Each row was made from one path, in order. Every step used is in the known rows, and no mark comes twice. Write each row's path.
Known rows:
s > f > x > v: 6, 16, -43, -3, -15, 38, -7, -8, -10, 12, 11, -17, 11, 15, 9, -5, 22, -8, 6
x > f > w: 15, -15, -12, -21, -8, -14, 41, 6, 17, -33, 30, 28, -11, -25, 33, -3, -5, 30, -18
j > s > v > x > f > e: -16, 4, 10, -10, 11, 8, 38, -29, -3, -14, 21, 11, 19, -14, 44, 5, 0, -2, 23
v > s: 8, 8, 0, 12, -5, -8, 25, -14, -13, 18, -10, -16, -11, -13, 1, 2, 3, -10, 6
v > x: -7, 12, 0, -4, 6, 15, 2, -12, 3, 14, 4, -2, -21, -1, 8, 3, 19, -14, 13
j > s > f: -28, 14, -3, 37, 16, 11, -32, -10, -12, 4, 3, -5, 8, 15, -18, -17, -4, -11, 50
s > v > x > f: -6, 12, -11, 3, 11, 3, 39, -32, 3, -1, 31, 4, -17, -12, 20, 4, 7, -14, 15
j > s: -17, 8, 16, 6, 2, -6, -13, 0, -8, 0, 4, -11, 11, 16, 5, -14, 1, -1, 34
j > s > v > x > f > w: -2, 8, -1, -11, 10, -14, 41, -17, 10, -27, 34, 11, -13, -4, 39, -9, 14, 1, 24
x > v > s > j: -1, 19, -5, 17, -27, -9, 50, -39, -27, 29, -6, -32, -22, 2, -6, -18, 6, -15, 23
q > w: 5, -11, -1, 12, -2, -21, 6, 3, -2, 2, -16, 5, -16, 18, -2, 6, -14, -7, -42
w > q: 12, -20, 16, 4, 1, -1, -8, 15, 2, -8, -29, 5, -9, 22, 2, -2, 14, -6, -22
s > q > w: -3, 3, -15, 37, 1, -18, 5, 11, -20, 17, -30, 1, -19, 32, -9, 4, -21, -14, -36
s > q > w > f: 3, -18, -9, 23, 9, -14, -12, 16, -22, 9, -50, 25, 4, 30, -14, 18, -12, -13, -53
v > x > f: -6, 2, -11, -11, 0, 11, 30, -14, 6, 6, 34, 13, -26, -23, 25, 3, 4, 4, 9
w > f > s: 12, -9, 4, -27, -11, 21, -19, -4, 3, -18, -25, 15, 9, 16, 13, 11, 6, 6, -9
x > v > s > q > w: 11, 23, -28, 41, -20, -19, 38, -9, -34, 44, -38, -19, -26, 31, -4, 1, -9, -25, -35
q > w > f > s: 18, -17, 5, -17, -13, 5, -14, -1, 2, -16, -39, 18, -3, 31, 9, 16, -4, 1, -43
w > f: 7, -23, 5, -9, 10, 1, -18, 5, -5, -7, -24, 22, 23, 3, -5, 15, 9, -2, -20
x > f: 1, -8, -9, -6, -5, -3, 28, -5, 3, -5, 30, 12, -7, -20, 18, -1, -13, 16, -4

Which path is each row?
3, 16, -17, 21, -16, -3, 4, 5, -13, 9, -32, -4, -27, 40, 6, 3, -23, -6, -28
f > s > q > w
9, -7, -13, -24, -4, -2, 41, -2, 21, -24, 33, 27, -29, -25, 40, 1, 10, 19, -6
v > x > f > w
12, -33, 4, 2, 9, -16, -13, 9, -6, -4, -37, 26, 7, 18, -8, 21, -5, -7, -58
q > w > f
19, -25, 4, -18, -4, -2, 29, 14, 21, -27, 2, 29, -35, -3, 37, -2, 21, 12, -28
v > x > f > w > q
1, 13, -10, -27, -20, 31, 25, -21, 15, -7, 25, 4, -34, -6, 39, -1, 2, 10, 17
v > x > f > s
22, 17, -25, -12, -29, 15, 33, -15, -16, 26, 1, -37, 0, 0, 26, 1, 27, -11, -2
f > x > v > s
19, -4, -37, -7, -18, 12, -1, 13, -26, 18, -30, -4, 17, 39, 16, 13, 17, -11, -53
s > q > w > f > x > v
5, 13, -12, 1, -32, 5, 42, -31, -27, 23, 4, -43, -13, -1, 10, -15, 16, -13, 19
f > x > v > s > j
-15, 20, 13, 20, 17, -16, 2, -22, -14, -7, 1, -22, 21, 26, 1, -11, 4, -24, 40
j > s > v
7, 17, -9, -7, -9, 6, 32, -34, 4, -23, 17, -5, -3, 8, 25, 0, -8, -2, 13
x > f > s > v
32, -8, -22, -10, -23, 1, 24, -9, -22, 22, -27, -17, 5, 13, 20, 17, 22, -15, -47
q > w > f > x > v > s
2, 8, -27, 15, 3, 30, -9, -8, -14, 10, 4, -24, 5, -12, 3, 3, 14, -13, 21
v > s > f > x
-5, 23, -1, 9, 19, 7, 13, -30, -1, 8, 1, -11, -12, 10, 3, 6, 21, -34, 22
s > v > x
7, -11, 17, -4, 8, -15, 28, -2, 11, -32, 2, 12, -19, 17, 39, -12, 25, -7, 3
j > s > v > x > f > w > q
12, -20, 0, 15, 8, 2, -11, 19, 12, -29, -27, 24, -15, 15, -2, -8, 15, 0, -18
s > f > w > q
21, -9, -24, -36, -19, 26, -4, 4, -9, 4, -6, -4, 31, 17, 24, 10, 32, -1, -27
w > f > x > v
8, 3, -26, -3, -16, 7, -9, 14, -31, 17, -27, -13, 24, 52, 20, 2, 16, -13, -27
j > s > q > w > f > x > v
